Known rows, with every step that occurs:
vidi suko gedal: [-0.909  0.539 -1.027  2.313  1.548  2.319 -1.525  0.671  0.013 -0.992
  1.228 -2.766  2.005 -2.719  3.062  1.582 -1.717  3.110  3.552  2.441]
vidi mozu gedal: [-0.008 -2.349 -0.852  1.640 -0.152  3.829  0.361  0.335  1.628 -2.067
  1.217 -2.321  1.527 -1.248  0.506  1.187 -1.976  2.038  1.485  2.335]
rozip suko: [-0.317  0.713 -1.299  0.004  0.492  3.248 -1.058  0.077 -0.262 -1.825
  0.374 -1.741  1.698 -2.950  0.544 -0.802 -2.124  4.340  0.876  2.408]
sikur suko zinip: [ 0.050 -2.257  0.217  1.039  1.897  2.063 -1.489  0.131 -0.985 -3.186
  0.740 -1.696  2.035 -1.910  3.789  0.312 -3.241  4.228  2.728  1.482]
vidi suko zinip mozu: [-0.208 -3.133 -0.959  1.394  1.649  2.877 -1.212  0.520 -0.847 -1.276
 -0.337 -2.100  2.337 -2.105  4.943  2.613 -0.954  3.208  3.611  1.042]
zinip mozu vidi suko sikur: [-0.874 -3.655 -0.241 -0.655 -0.929  4.816  0.538  1.616 -0.352 -0.640
 -1.457 -2.625  2.129 -4.907  1.648  2.849 -2.121  2.485  1.430  2.289]
mozu gedal: [ 0.181 -0.552 -0.734  0.038 -1.288  2.925 -0.330  0.557  2.181 -2.099
  0.563 -3.378  1.433 -1.921 -0.249 -0.159 -1.571  3.048  0.514  2.420]
suko vidi mozu: [ 0.581 -1.645 -1.242  0.929  1.523  3.939  1.311  0.573 -1.803 -2.196
  0.624 -0.971  1.588 -2.178  0.745  0.834 -3.211  2.428  2.229  2.251]
zinip mozu gedal: [ 0.294 -3.331 -0.304  0.620 -1.969  4.355  0.140  0.849  1.881 -1.376
  0.277 -3.774  0.919 -2.648 -0.676  0.338 -0.575  1.391  0.598  2.029]
vidi suko rozip: [ 0.247  0.668 -1.277  1.738  1.789  2.717  0.578  0.571  2.149 -1.826
  0.153 -2.426  2.025 -1.147  3.703  1.990 -2.511  3.604  2.995  2.293]
rozip mozu: [ 0.138  0.500 -0.548  1.539  1.660  2.337  0.325  1.069  1.671 -2.486
 -1.101 -2.111  1.718 -1.538 -0.207 -1.859 -2.345  2.983  0.595  2.316]
vidi suko: [-0.259  1.037 -1.998  0.831  1.288  2.219 -0.455 -0.117  0.531 -1.786
  0.399 -1.678  2.566 -2.325  3.097  1.626 -2.277  3.711  2.834  2.081]
sikur suko: [ 0.084 -0.671 -0.308  0.931  0.778  2.953 -0.403 -0.231  0.095 -2.952
  1.268 -1.574  1.767 -2.879  1.503 -0.291 -3.643  3.187  2.011  2.134]
sikur suko vidi mozu gedal: [ 0.002 -3.203 -0.497  2.006  0.876  4.773 -0.128  1.454 -0.910 -2.647
  1.568 -2.102  1.462 -2.094 -0.277  0.201 -3.024  2.347  2.614  2.362]
suko zinip mozu vidi: [ 0.673 -5.414 -0.558  0.125 -1.073  4.042 -0.668  1.595 -0.615 -1.164
 -0.972 -2.986  1.495 -3.288  1.381  1.304 -1.908  3.350  0.595  1.480]
suko zinip: [ 0.433 -1.371 -0.407 -0.024  1.231  1.712 -0.847  0.027 -0.309 -2.438
 -0.060 -1.987  1.925 -1.552  3.416  0.610 -2.216  4.279  1.782  1.566]
sikur suko vidi mozu zinip: [ 0.576 -4.041 -1.581  2.852  3.950  4.766 -0.855  0.647 -2.291 -3.260
  1.873 -0.122  2.027 -2.849  1.919  2.015 -4.002  2.834  2.936  2.428]
vidi suko rozip mozu: [-0.050  1.225 -0.881  3.380  3.406  2.484  0.597  1.884  3.069 -2.066
 -1.351 -2.629  2.096 -0.261  2.329 -0.138 -2.147  3.382  2.552  2.367]
zinip mozu vidi: [ 0.707 -3.948 -1.069  0.037 -2.169  4.803  0.624  1.427  0.426 -1.055
 -0.461 -2.884  1.231 -4.163 -0.915  0.735 -2.445  2.271 -0.222  2.121]
vidi mozu: [ 0.189 -1.757 -1.017  1.479  1.243  3.429  0.941 -0.490  0.202 -2.256
  1.176 -0.882  1.778 -1.665  1.966  1.412 -3.028  2.223  2.060  2.109]
mozu vidi suko rozip: [ 0.514 -0.802 -1.950  1.369  0.200  3.543  0.415  1.824  2.211 -1.312
 -0.391 -3.076  2.102 -2.205  2.022  2.196 -3.122  4.262  1.792  2.575]
sikur suko vidi mozu: [ 0.209 -2.536 -0.674  1.907  2.257  4.384  0.541  0.594 -2.453 -2.888
  1.499 -0.651  1.682 -2.620  1.086  0.454 -4.097  2.460  3.223  2.139]
mozu rozip suko: [-0.694 -0.942 -0.653  1.470  0.029  4.781 -1.437  1.747  1.822 -1.369
 -0.146 -1.892  1.461 -4.329  1.536  0.759 -2.173  3.931  0.302  2.841]

Rows:
[ 0.376 -0.730 -0.565  0.296  1.141  3.563 -0.075  0.891 -1.886 -2.870
  0.781 -1.684  1.593 -3.323  0.313 -0.780 -3.671  3.489  2.178  2.209]	sikur suko vidi
[-0.284 -0.864 -0.894  0.922  0.306  5.294 -1.182  2.761 -0.257 -1.297
 -0.515 -1.971  1.299 -4.817  0.275  0.159 -2.065  4.358  0.527  2.947]	mozu rozip suko vidi
[-0.062 -1.702 -2.197  0.489  0.867  2.239 -1.807  1.476 -0.417 -1.418
 -0.739 -2.327  2.869 -2.433  3.823  2.425 -2.443  5.494  2.399  1.739]	mozu vidi suko zinip
[ 0.342 -6.240  0.075  1.123 -0.298  4.417 -1.299  1.672 -1.219 -1.911
 -0.120 -2.619  1.581 -3.542  1.697  0.852 -2.904  3.365  1.508  1.396]	sikur suko zinip mozu vidi
[-0.837 -4.382 -0.179  3.273  2.208  4.826 -1.856  1.747  0.085 -1.452
  0.016 -0.878  1.833 -2.696  4.641  2.509 -2.068  4.016  1.939  2.097]	vidi mozu rozip suko zinip
[-0.687 -2.448 -0.092  1.634  1.078  3.935 -2.511  2.072  0.745 -1.531
 -0.657 -1.951  1.721 -3.403  3.751  1.288 -1.535  5.076  1.025  2.187]	mozu rozip suko zinip
[-1.148  0.347 -0.102 -0.853  1.386  2.449  0.279  0.008 -0.035 -1.954
 -0.600 -1.701  2.577 -3.187  3.793  2.294 -2.362  3.450  2.634  2.375]	vidi suko sikur
[ 0.364 -0.772 -1.228  1.188  0.134  3.175  0.120  2.343  1.700 -1.962
 -1.745 -2.700  1.771 -2.569 -1.741 -1.728 -2.987  3.715 -0.698  2.614]	rozip mozu vidi
[-0.557 -3.537 -1.284  2.469 -0.778  4.650 -1.246  2.288 -0.233  0.382
  0.411 -3.733  1.551 -4.495  1.008  2.126 -1.526  2.200  2.324  2.337]	zinip mozu vidi suko gedal
[ 0.181 -3.431 -0.559  2.449  0.981  5.524  0.917  2.367  0.189 -1.672
  0.164 -1.122  1.347 -3.505  1.633  2.370 -3.129  2.137  1.623  2.669]	suko vidi mozu rozip
[ 0.090  0.858 -1.532 -0.730  0.832  3.788 -0.799  1.040 -2.207 -1.770
  0.088 -1.811  1.511 -3.498 -0.686 -1.288 -2.094  4.538  1.135  2.501]	rozip suko vidi
[-1.436 -4.428  1.808  0.514 -0.661  6.443 -0.211  2.261  0.777 -0.718
 -1.316 -2.301  0.969 -5.825  1.494  1.685 -1.272  2.012  0.081  2.757]	zinip mozu rozip suko sikur
[ 0.451 -0.965 -1.530  2.591  3.358  2.703 -1.113  1.087  1.788 -2.880
 -0.699 -1.639  2.026 -1.892  0.724 -0.439 -2.197  3.357  0.373  2.588]	rozip mozu zinip
[ 0.924 -3.085 -2.279  1.908  3.193  4.398 -0.119  0.593 -1.705 -2.555
  1.062 -0.529  1.941 -2.519  1.639  2.381 -3.062  2.822  2.075  2.490]	suko vidi mozu zinip
[ 0.147 -4.281  0.250  1.806 -1.178  5.475  0.398  1.793  2.408 -1.121
 -0.302 -2.521  0.932 -4.383  1.610  2.005 -1.750  1.219  0.417  2.263]	zinip mozu rozip
[-1.154  0.031  0.655 -1.574  0.670  3.518 -0.321  0.080 -0.849 -1.907
 -0.633 -1.705  1.704 -3.847  1.090 -0.192 -2.155  3.949  0.716  2.672]	rozip suko sikur
[ 0.137 -4.999  0.777  1.514  1.217  3.545 -1.187  0.391 -1.335 -2.448
  0.429 -2.072  1.544 -2.587  3.290  0.669 -2.316  2.694  2.703  1.088]	sikur suko zinip mozu
[ 0.674 -2.289 -0.153  4.606  4.691  3.595 -0.746  1.721  2.737 -3.615
 -0.106 -2.085  1.623 -0.994  1.475 -0.489 -3.247  3.155  1.442  2.646]	sikur suko rozip mozu zinip
